Each row was made from one small tree. The marks that hang from a mark follow it in brackets, in the order of their numbers. Every link used is in the known rows. Write each row's tree.
In the rows, zero is written as 128.
Known rows
k522{k206{k43} k868}: [204 123 133 143  77 107 167  93 156 123 170 150  57 148 178 123 106  96
 160 168 130 137]
k206{k43{k284{k185{k227{k538}}}} k522{k868}}: [163 116 154 139  82 100 125  92 159 132 124 162  64 136 175 137 102 133
 172 152 117 135]
k185{k227 k284{k43}}: [106 111 161 128  70 120 148 105 118 129 107 156  98 143 101 120  98 155
 129 157 160 104]
k185{k284{k43}}: [117 119 164 127  71 113 148 112 138 116 119 151  83 147 108 120 103 143
 131 159 158 112]
k754{k877}: [127  92 152 126  64 121 136 126 142 116 158 104  91 127  98 147 100 153
 117 158 170 134]
k522{k206}: [165 117 137 139  71 117 159 111 144 120 158 135  84 138 135 128 103 119
 137 169 145 128]
k284{k43{k206{k522}} k185{k227{k538}}}: [115 105 147 149  92 114 132 115 144 115 104 139  91 144 138 111 102 165
 139 144 126 128]
k284{k43}: [127 113 145 134  82 112 150 122 146 117 138 137  78 149 121 121 100 138
 131 158 148 118]
k206{k43{k284{k185}} k522{k868}}: [193 129 149 135  82  97 137  89 184 115 140 158  49 144 195 140 112 111
 178 166 112 135]
k754{k877{k538}}: [120  81 156 128  58 121 128 143 120 118 155  95  91 122  77 145 106 163
 108 159 183 129]
k522{k206 k868}: [191 118 136 147  79 118 163 104 152 128 175 147  76 142 161 128 107 106
 150 164 134 130]
k284{k43{k206{k522{k868}}} k185{k227{k538{k877}}}}: [115 100 141 158  90 122 141 112 149 134 119 149  84 146 140 116  96 168
 138 132 133 136]
k538{k227}: [124 106 153 139  67 122 153 128 146 151 153 137  95 143  82 136  90 141
 126 157 170 122]
k43{k284}: [135 125 155 132  74 104 141 114 163 122 129 150  77 133 129 144 103 144
 145 160 144 121]
k522{k206{k43{k284}} k868}: [203 129 140 144  76  96 157  87 174 119 155 162  45 144 196 131 108 101
 172 167 119 131]
k754{k877{k538{k227}}}: [109  71 162 134  52 126 129 148 123 137 158  96  94 127  56 146  98 168
 104 154 193 124]
k206{k43{k284} k522{k868}}: [199 145 153 142  78  98 155  88 184 127 146 167  47 147 199 138 102  98
 172 169 115 134]
k43{k206{k522{k868}} k284{k185{k227{k538}}}}: [151 125 156 157  88 107 132 101 176 125 109 163  80 133 174 134 107 154
 164 145 110 134]
k43{k206 k284}: [145 141 154 149  80 100 155 112 185 112 115 154  69 138 151 134 106 148
 149 160 131 128]
k868{k522}: [163 124 153 134  79 119 150 130 157 125 172 143  78 130 121 135 105 117
 121 162 144 114]
k284{k43{k206{k522}} k185{k227{k538{k877{k754}}}}}: [ 90  90 141 153  78 129 138 128 131 133 106 134  88 140 101 128  88 176
 119 144 144 136]

Which tree is each row?
[177 128 142 136  69  94 152  94 166 110 138 151  53 140 170 130 104 114
 159 173 130 128] | k522{k206{k43{k284}}}
[162 143 164 151  81 114 167  98 170 115 124 167  71 157 166 112 107 121
 147 162 129 123] | k185{k284{k43{k206{k522{k868}}}}}
[189 154 156 161  85 104 164  98 202 121 133 168  62 145 198 135 108 117
 165 163 109 133] | k43{k206{k522{k868}} k284}
[ 77  90 149 141  58 132 143 149 111 158 143 130  92 126  43 152  76 167
 100 143 182 146] | k227{k538{k877{k754}}}
[144 110 150 141  74 106 131  93 157 144 129 164  62 135 159 143  94 145
 162 145 131 141] | k206{k43{k284{k185{k227{k538{k877}}}}} k522{k868}}
[110  80 156 141  53 133 145 161 103 159 146 118  94 133  32 151  92 150
 102 167 185 119] | k877{k538{k227} k754}
[138 125 151 140  85  99 136 113 185  98 107 145  72 133 147 135 116 162
 156 156 128 130] | k43{k206 k284{k185}}
[176 139 145 159  92 112 170 106 180 117 143 154  65 161 184 112 104 115
 148 160 116 130] | k284{k43{k206{k522{k868}}}}
[ 86  79 146 128  87 116 115 124 116 121 111 131  99 137  95 119 100 179
 131 137 150 118] | k284{k43 k185{k227{k538}}}
[163 107 151 135  77 100 121 109 154 115 143 154  62 121 155 129 107 131
 146 153 122 115] | k868{k522{k206{k43{k284{k185{k227{k538}}}}}}}
[168 120 141 150  98 111 149 108 180 102 133 143  68 156 180 114 115 130
 156 157 113 132] | k284{k43{k206{k522{k868}}} k185}
[119 102 137 139  93 113 142 113 147 105 105 135  88 146 131 114 111 168
 141 151 135 118] | k284{k43{k206} k185{k227}}
[185 114 144 132  78 100 134 100 165 109 148 153  57 126 170 132 113 118
 151 167 118 108] | k868{k522{k206{k43{k284{k185{k227}}}}}}
[191 147 147 160  85 118 176 106 181 127 152 153  76 150 177 126 105 110
 150 165 122 141] | k43{k206{k522{k868}}}
[129 119 148 141  85 104 135 107 169 109  96 149  84 131 141 136 113 171
 155 154 129 123] | k43{k206 k284{k185{k227}}}
[ 91  86 145 143  50 140 161 145 128 176 155 131  91 137  33 159  72 156
  99 155 193 131] | k538{k227 k877{k754}}
[182 137 151 153  90 103 144  99 202 108 125 158  65 141 194 136 118 131
 171 160 106 135] | k43{k206{k522{k868}} k284{k185}}
[ 71  68 141 131  66 136 124 138  98 150 123 123 108 119  43 151  86 187
 111 141 175 136] | k284{k185{k227{k538{k877{k754}}}}}
[190 110 135 137  80 100 141  81 159 118 139 157  58 138 188 132 113 122
 176 162 117 125] | k522{k206{k43{k284{k185{k227}}}} k868}
[200 128 143 138  74 107 159 111 163 114 178 146  54 136 162 124 107  92
 137 172 130 120] | k868{k522{k206{k43}}}
[162 123 149 128  75 100 134  89 162 118 116 151  66 137 167 139 105 131
 165 169 123 126] | k206{k43{k284{k185{k227}}} k522}
